Known rows, with every way that one mark hangs from another:
q193{q716{q204{q747} q210{q891}}}: [-29  28  22  -8  32  14  16 -19 -10  45  42   1 -28   0  -7 -14  66  12
   1]
q891{q210}: [-33  25  28 -23  -6 -30   0  18 -16  23  10   8  10 -29 -36  -6   6 -21
  -8]
q166{q716}: [-13  23  -2   8 -13 -37  20   5  15  -7   8 -48   1 -26  -2  15 -19  -7
   4]
q204{q166 q747 q777{q193{q716}}}: [  2  24 -42 -23  68   0  13  32   9  -5 -13   6  11 -11  -3 -49 -27 -20
 -46]
q204{q166 q747 q777}: [ -3  21 -46 -31  57  11  -8  13  16 -14  -7  -9  38 -12  -4 -42 -52 -40
 -52]
q716{q204{q166} q210}: [-11  17  27 -28   1   1  -5 -23   2  -2  12  11   2   0  15  -2   7 -21
 -27]
q166{q716{q204 q210} q777}: [-16   5   7   2 -34 -22 -11 -38  -2   0  16 -37  32  -3  49 -17   2  11
   9]
q193{q716{q204{q166 q777} q210}}: [  2  24   5 -36  18  14   8 -15  -5  14   9  12   5 -12  -4 -21   9  -9
  -9]
q747{q204{q166{q777}}}: [-41  27   2 -26 -27   0 -32 -23   3 -27   3 -14  16 -20  23 -19 -38 -46
 -14]
q204{q166 q777{q193}}: [  4  28 -25 -24  26 -21  -2  35  11 -13 -16  13  24 -17  18 -27 -61 -39
 -43]
q204{q747}: [-44  21 -17  -2  44   2   8   2  11  -9   7 -31   5  -9 -10  -5   4 -23
 -35]
q193{q716{q210{q891}} q777}: [-19  30  -1  -2   8  12 -15  17 -36  79  22   2   8 -29 -17   1  72  -6
  35]
q166{q716{q210} q777}: [-19  11  -4  11 -29 -35 -13  -9 -21  15  13 -33  36 -17  33 -12 -10   4
  13]
q716{q204{q166{q777{q193}} q747} q210{q891}}: [-25  17  18  -7  22   2 -17 -19  -7  31  37  21   1  19  49 -43  31   2
 -29]
q193{q777}: [-29  18 -23  -6   1   8 -21   8   3  11 -11 -32  39 -26   0  12  16 -36
   2]
q210{q891}: [-42  39  15  12   4 -13   1  12   0  40  41  -4  -8 -14   7   5   5 -20
  -1]
q716{q210{q891}}: [-33  37  25   1   7 -21 -12  15 -30  58  45  14 -11 -13   4   6  25 -16
  -1]
q193{q716 q777}: [-25  21 -20  -6   7  20  -1   7  -6  28 -10 -26  25 -34 -21   8  43 -15
  23]
q204{q166{q716} q747 q777{q193}}: [ 21  21 -45 -14  48 -28  11  34  21 -17 -11 -21  14 -13  11 -45 -51 -15
 -43]

Rows:
[-19  33  16 -10 -35 -34 -29  -3 -11   8  25  -8 -13 -17  37 -26 -20 -21
   3] => q747{q204{q166{q716{q210{q891}} q777{q193}}}}
[ 14  21   2 -19  -7 -25   1 -14  11   1  16 -35   8 -11  20  -8 -10  -2
  -4] => q166{q716{q204{q777} q210}}
[-11  33  15 -21  16  10   5 -14 -11  48  37  10 -11  -7   4 -18  34   2
   7] => q193{q716{q204{q777} q210{q891}}}
[-35  36  19 -17 -19 -12 -27  -5 -22  17  24  14 -16 -15  26 -28  -1 -24
   1] => q747{q204{q166{q777{q193{q716{q210{q891}}}}}}}
[-18  12   8  19  -5 -33  -5 -16  -4  25  34 -24   2  12  65 -38  29  28
   0] => q166{q716{q204{q747} q210{q891}} q777{q193}}
[-25  40 -11 -32   1 -18 -24   6  10 -24   4 -20  -9 -17  22 -15 -35 -48
 -26] => q747{q204{q777{q193}}}
[-28  29  14   4  22 -33  22  30 -22  22   5  13 -29 -16   0   7  32   0
  -9] => q777{q193{q716{q210}}}
[-22  23  26 -10  -2  13   3 -24 -17  44  33  22  -2  -5  14 -23  35   8
  11] => q193{q716{q204{q166{q777}} q210{q891}}}
[  7  28 -24 -23  31 -13  11  34   5  -1 -15  17  14 -21   6 -30 -43 -26
 -29] => q204{q166 q777{q193{q716}}}
[-30  17 -10   6  38  -3  -3  12 -21  30  14  20  12  -1  21 -47  13  -1
 -23] => q204{q166{q777{q193{q716{q210{q891}}}}} q747}
[ -8  33  16 -25  11   2 -21 -16  -3  39  44   9   4   6  32 -20  13 -16
 -14] => q716{q204{q777} q210{q891}}
[ -1  20  -6 -36  42  22   9 -17  -3  13  10   6   3  -5  -9 -32  19  -4
 -20] => q193{q716{q204{q166 q747 q777} q210}}
[  4  16  -9 -44  42  17 -16 -19   8  -3  10   3  19   7  16 -38  -7 -24
 -48] => q716{q204{q166 q747 q777} q210}
[ 10  44   3 -30 -12 -36 -26  18  -3   8  23  -4 -21 -22  23 -30 -39 -33
  -9] => q747{q204{q166{q716{q210{q891}}} q777{q193}}}
[ -8  39 -10 -40   4  -9 -14  10   8 -20  -3  -1 -12 -23   8 -28 -40 -42
 -22] => q747{q204{q166 q777{q193{q716}}}}
[-25  20  15 -10  22  21   5 -26 -14  41  34  14  -4   0   9 -35  46  12
   0] => q193{q716{q204{q166{q777} q747} q210{q891}}}
[ -6  16 -19  -4  28 -14  19   7  20 -15   1 -33   7 -19 -13 -17 -25 -12
 -26] => q204{q166{q716} q747}
[-33   6  -9 -16  17  24  -3 -43  30 -30   1 -20  32   9  32 -34  -8 -15
 -38] => q716{q204{q166{q777} q747}}
[-40  28   3 -20 -23 -13 -28 -11   3 -29   0  -8   5 -16  33 -20 -34 -41
 -19] => q747{q204{q166{q777{q193}}}}
[-37  29   5 -20 -20  -6 -18 -11  -2 -20   0  -4  -3 -19  23 -23 -20 -31
  -8] => q747{q204{q166{q777{q193{q716}}}}}
